Each row comes from the steps of one walk. Every step used is in the known rows, and no mark comes twice. Write the walk behind each row, first mark first.
Known rows:
k l n: [  1.2  20.4  -9.8   1.1  20.4 -24.1  -3.1  33.9   1.6  15.4   0.0 -21.6
   1.3   1.3 -22.2   0.6  22.8  -8.8   6.7  -1.4 -25.3 -16.4]
f u: [ 10.8   6.6 -19.4   5.8  26.4  12.4   6.1  19.6 -12.5   1.7   7.3  -5.6
   7.3 -22.5 -22.0  10.3  11.7 -14.8   6.1   9.4  -0.5 -41.5]
e l n k: [  2.4  -1.4 -10.4  16.2  -1.0 -20.1  -3.7  14.4  -3.9  10.6 -17.2  -6.7
  24.4  -2.9 -15.7 -22.1   4.8  -1.0  -4.8 -34.2 -11.1 -15.3]
e l: [  7.5  -9.7 -10.4   7.5  15.3   9.5  10.2  20.9 -34.0   7.8   3.3 -12.6
  25.5 -19.6 -24.7 -10.7  15.8  -8.0  -7.0  -1.9  11.2 -27.5]
l b: [  5.9  -0.3 -24.0   5.5   8.4   0.5   3.8  -2.3 -17.4  31.1  15.7  10.5
 -15.3 -25.3  -4.7  13.7  12.8 -11.5  11.7   0.9 -12.0 -12.8]
n k b u e l: [ 34.4 -16.7  -8.1  18.7  16.4  -1.6  10.6 -30.8  -7.9   9.4 -15.2 -15.7
  29.4  -3.2  -9.9 -20.3  13.2  -4.4   3.6 -12.3  15.0  17.2]
b k l f u: [  8.4  35.6 -21.8 -13.2   7.9   7.9  10.7  47.7   0.5 -11.8  -0.3 -43.4
  13.1 -12.9 -20.2  -3.8  14.7 -21.8 -13.4 -22.2  -8.4 -43.4]
k b u e: [ 35.3 -14.0 -16.5   9.2  26.1   3.1  11.1 -20.9 -13.2   8.3   9.0  -5.6
   7.9  -5.4 -11.5   7.0  30.1  -9.5  20.4  16.7  18.8  10.3]
u e l f: [ 24.8 -13.6   6.1  11.9   3.1   5.3  -4.9  12.7 -22.7 -10.9  -6.1 -11.4
  25.7   1.9 -33.7  -2.9  17.3 -23.5  -0.3  -1.6  10.4 -35.7]
n k b: [ 25.3   0.1 -10.4  16.2   1.1 -11.0  24.4 -11.9   4.0  32.0   6.4   0.9
   3.3 -35.9  -4.2  -1.3  12.3  -1.7  -4.8 -17.2 -38.9   0.2]
e l b u n: [ -1.6 -21.7 -36.7 -15.2  19.4  -0.5   0.6  -1.2 -20.9  23.5   6.2 -12.2
  11.3  -8.9  -4.3 -11.0  11.7  -3.5  13.6   2.7  44.0 -12.2]
e l n: [ -2.2 -11.2 -15.6  13.1  15.8 -13.6  -4.3  32.9 -21.8   4.6  -3.9 -13.9
  22.1   1.1 -24.4 -18.7  13.7  -7.4   0.2 -10.5   2.7 -18.0]
n k b u e: [ 40.2  -4.6 -14.3  13.3  12.8  -6.4  10.1 -39.2   6.4  14.1  -3.2   0.5
   7.7 -10.3  -4.4   4.7  21.4  -4.9  15.8  -2.0   2.7  16.5]
n k: [ 12.4  10.1 -10.7   7.2  -0.9   0.3  14.3  -7.3   1.5  18.9   4.4  13.3
   1.2 -29.3 -10.1   6.7  13.4  -6.1   1.6 -15.3 -17.7 -25.0]
f n k b u: [ 10.8  -7.7 -15.9  29.6  -1.2 -29.9  14.3   1.4   1.0   7.8   9.7  -7.3
  24.3 -16.4   4.6  -0.1  20.6  16.1   3.1 -35.0   6.3  13.2]
l n k b: [ 15.1   1.7 -14.7  18.7   0.6 -35.9  10.0  -0.1  15.6  26.7  -0.5  -2.9
   1.8 -18.4  -5.3  -9.9  12.3   0.0   1.5 -28.9 -44.6   9.2]
b u e l: [ 20.3 -16.5 -14.3   5.7  25.3  13.4   0.6  -7.1 -29.6 -10.4  -6.2 -11.3
  27.8   8.0 -24.4  -5.4  24.9 -10.7  12.9  14.2  51.0 -13.3]
n k l: [ 14.5  28.0  -0.8   3.2   8.7  -6.7  14.9   1.0  11.7  25.3  -2.8 -14.5
  -1.6 -21.2 -14.9   3.0  11.3  -7.2   1.3 -13.5 -30.2 -23.0]
f n k: [  0.1   3.5 -12.3  24.0  -8.2 -27.0   6.5   9.1   5.5   7.6   6.2  10.0
  10.5 -17.8  -8.6  11.6  15.6   7.1   0.8 -39.6 -15.2 -18.6]
n k l f u e: [ 28.7  31.8   8.3   6.5  13.3  -5.8  -6.6  -1.6  26.0  -4.3 -21.4 -24.4
   1.0  -0.1 -31.5  10.8   6.3 -27.4   6.3 -15.5 -27.9 -42.0]
b k: [  6.2  11.8 -40.5 -12.0   1.4   8.0  23.4  19.0 -13.4   8.8  15.7  -1.2
   2.0 -20.4  -6.1   2.5  23.7  -7.9  -6.1 -17.2   4.3 -22.1]
b u k l f n: [  7.2  12.3   3.8   8.6  -9.3 -20.6   0.2  39.4  -8.1 -37.6 -13.9 -37.3
  12.4  -2.2 -20.6   6.5  39.0   6.5  12.9 -44.5  26.1 -29.8]
f u e l b: [ 15.7 -11.8 -22.3  11.6  31.3   8.2 -12.1 -13.3 -19.6   8.0 -18.9 -12.4
   0.1  -2.9 -23.8  -3.9  -3.5 -22.8  11.9   3.2   2.3  -8.4]

Write each row's walk:
[ 22.6  -6.6 -19.9   9.9  20.9   5.4  22.1   3.2 -19.6  12.5  22.1 -11.8
  15.9 -23.1  -5.5  -2.0  31.1   0.0   7.5  12.9  16.6   2.4]
k b u
[ 10.1 -11.9   7.0   9.9  -3.7   9.1   6.4  36.2 -32.0  -6.6   6.0 -16.4
  34.9 -16.1 -26.3 -13.4  17.1 -13.7 -12.8  -9.3   7.9 -46.9]
e l f
[ 15.0  -5.0   5.0  33.6 -22.3 -35.6  11.9  18.2   8.5   6.5   9.9  -6.4
  24.2 -20.4  -6.5   0.7  15.9   3.9 -10.1 -55.4 -38.1 -10.8]
l f n k b
[ 10.8   1.7 -27.2 -14.2   7.1  -6.8  13.1 -11.4  12.2  17.1   9.4   6.9
  13.5 -13.4  -3.2   8.9  18.9   0.8  16.9  -5.4  29.1 -28.8]
b u n k
[ 21.9 -24.4 -18.0  19.3  28.1 -19.2  -6.0  -0.6 -14.0  -0.4 -11.0 -24.0
  29.4  18.6 -18.1 -22.7  23.4  -6.0  13.8   0.4  21.0  22.7]
k b u e l n
[  2.0  11.1 -15.9  11.2  -1.8 -27.3   1.0   7.6  12.3  15.3  -4.0   9.7
   2.6 -11.2 -10.8   1.3  12.2  -2.9   6.3 -27.3 -24.3 -19.4]
l n k
[ 13.0  -6.8 -45.3  -9.7   8.4   2.5   3.7 -14.2 -22.0  11.5 -10.6  -8.3
  -5.1  -2.4  -4.7 -10.2   6.4 -14.8  -0.5 -22.5   6.0   9.7]
u e l b k
[ 10.3   2.2 -21.9 -12.1   1.7 -14.9  14.9  -6.7  16.5  30.6   7.6  10.6
  -0.7 -23.6 -10.3  16.5  11.3  -5.5   3.4 -13.8 -13.5 -34.6]
u n k
[ -5.5  29.6 -36.9 -14.2   9.7 -23.4   7.4  39.8   7.6  10.6  -1.7 -28.1
   1.4   3.1 -11.3  -8.0  22.0  -7.7  -5.1 -24.2 -16.7  -7.4]
b k l n
[ 24.8 -11.4 -15.5  29.1   4.7 -31.8   5.2 -22.8   6.6   4.4  -3.3  -0.9
  15.9   3.1  -3.7   6.8  23.6   7.3  14.6 -28.0   4.1  25.3]
f n k b u e
[ 12.2  20.1   0.7 -16.2  -6.2 -18.7   9.6  17.7  29.5  24.7   4.7 -18.2
   5.4 -18.3 -21.1   8.6  11.9 -12.8  -1.0 -21.7 -28.8 -48.4]
u n k l f
[ 24.6 -17.5 -10.4  27.1   8.5 -33.8  -6.1 -14.3   9.0  17.9 -23.0 -12.7
  15.1   5.2 -18.5 -22.2   4.2  -6.9  -1.6 -30.2 -33.7  19.1]
u e l n k b
[  2.8 -14.6 -35.2 -10.5   5.5  -8.0   3.0 -20.3  -1.6  29.3  -3.2  -2.8
  12.8 -13.2   3.0 -13.7   0.5   1.1   9.2 -20.5  26.6 -10.8]
e l b u n k
[ 21.4 -15.0  -7.5   9.0  20.6   9.3  -1.4  -2.7 -23.8   2.6  -6.7  -8.5
  14.7  -1.7 -29.1  -1.2  16.6 -14.7   5.9   6.5   9.6 -20.1]
u e l
[ 16.3  29.3  13.0   4.2  -9.8  -6.2  11.6  17.8  12.9  12.3   1.1 -18.8
   9.5 -18.2 -17.6   3.7  13.2 -14.2  -4.8 -24.7 -27.6 -40.6]
n k l f
[  6.0  22.9 -29.8 -19.0  23.5 -17.7   0.8  -8.4  33.3  43.9 -10.6 -19.8
 -20.9 -21.6  -7.6   8.6 -11.6 -13.1   9.7 -19.1 -36.2 -20.5]
f u n k l b
[  8.7  20.2 -18.3 -21.5  15.2 -11.6  13.1  -4.7  21.2  25.3   2.1 -18.6
   6.8 -10.3 -10.1   5.2  16.6  -0.8  12.3  -3.3  13.9 -25.6]
b u n k l
[ 12.3  -0.7 -13.2  17.0  22.1 -21.6 -18.4  -2.6   9.2  -6.3 -35.2 -15.4
  19.1  13.0 -30.5 -12.7  -6.3 -15.9   5.4 -23.5  -9.3 -16.5]
f u e l n k
[ 11.6  20.1   9.3   0.5   4.9   2.6  10.4  37.9  -3.2   3.9  11.5 -26.4
   9.6 -15.2 -25.6   5.0  24.0 -18.2  -0.8  -0.4 -16.5 -42.3]
k l f
[ 12.5  -7.0 -13.6  30.8  -5.2 -37.9  17.1   2.3   6.7  19.9   6.7  -1.1
  12.4 -24.3  -5.1   1.8  13.2   8.7  -6.2 -42.5 -37.3   7.6]
f n k b
[ 11.9   5.9  -2.9   9.1   9.8  11.6  -0.1  34.8 -12.7 -13.8   9.9 -13.1
  15.7 -20.5 -25.3   7.1  11.9 -23.8   0.1  -4.3   1.6 -57.5]
l f u
[ 29.9 -18.3  -1.2  18.6   6.0   3.4  10.8  27.8 -20.2 -23.2 -27.9 -47.1
  23.0 -31.3 -32.6 -25.3  10.2 -11.8 -14.6 -39.0 -13.2 -27.2]
e l f u k b
[  0.1  24.5  -2.9  17.8   1.9 -34.3   9.0  17.7  12.4  13.4  -0.8 -14.6
   5.7 -12.2 -13.8  10.2  14.0   5.7  -1.9 -40.1 -29.3 -13.2]
f n k l
[  9.3  17.4 -16.0  -5.1  17.4 -20.4  -4.1  23.6   1.0 -14.7 -24.0 -35.4
  -6.8   4.1 -20.0  -1.7  36.4   5.1  23.1 -21.7  15.8  -9.6]
b u k l n
[  7.1  28.7 -17.2 -15.7  -6.7   2.2  18.5  42.1  -1.6   1.7   9.8 -32.0
   9.4 -13.7 -14.6  -4.7  25.5 -14.9 -11.7 -24.3 -10.6 -34.4]
b k l f
[ 20.9 -10.0 -11.8  11.4  36.7  13.1  -5.0   1.8 -20.1  -7.6 -14.6 -18.9
  17.7  -1.6 -36.9  -5.8   4.8 -24.2   3.3   8.7  10.4 -27.0]
f u e l
[ 27.5  -4.0 -19.3  19.1  10.7 -32.1  -3.4 -26.5  15.8   9.7 -11.9  -1.6
   6.2  10.6  -6.3  -4.1  19.1  -2.7  20.0 -13.2  -4.2  22.2]
l n k b u e
[ 10.7  -6.2 -15.6  13.2  11.2 -19.4 -16.3 -12.9  -1.2  -6.4 -26.6  -5.7
  26.3  22.5 -16.5 -16.6  11.4  -6.2  16.4 -18.2  31.1  -1.2]
b u e l n k
[ 33.2 -11.6 -13.8   9.0   4.6  -6.2  23.6  -0.8 -11.3   5.9  -8.6 -14.7
 -10.9 -40.9 -14.3   1.5  29.3   0.7   3.5 -22.4 -26.2  -1.3]
u k b
[ 11.4 -12.1 -10.5  25.7   5.2 -29.5   4.9  10.7   0.7  22.9 -14.4 -17.6
  26.5 -12.5 -11.3 -33.2   3.2   0.2 -12.3 -36.8 -32.0  10.7]
e l n k b
[ 13.4  -2.6 -48.3  -8.3  21.8   7.5  -2.7  -7.5 -17.3   3.3 -20.4 -19.2
   0.1  -0.2 -10.4 -12.8  -3.3 -20.0  -0.9 -20.7   5.1  -2.3]
f u e l b k
[  4.0 -10.1 -21.8   8.2  10.6   4.0   2.9   5.4 -29.6  25.3   4.1  -4.0
   5.1 -21.4 -10.1 -13.3   3.8  -8.6   0.2  -8.3  -1.6  -9.0]
e l b
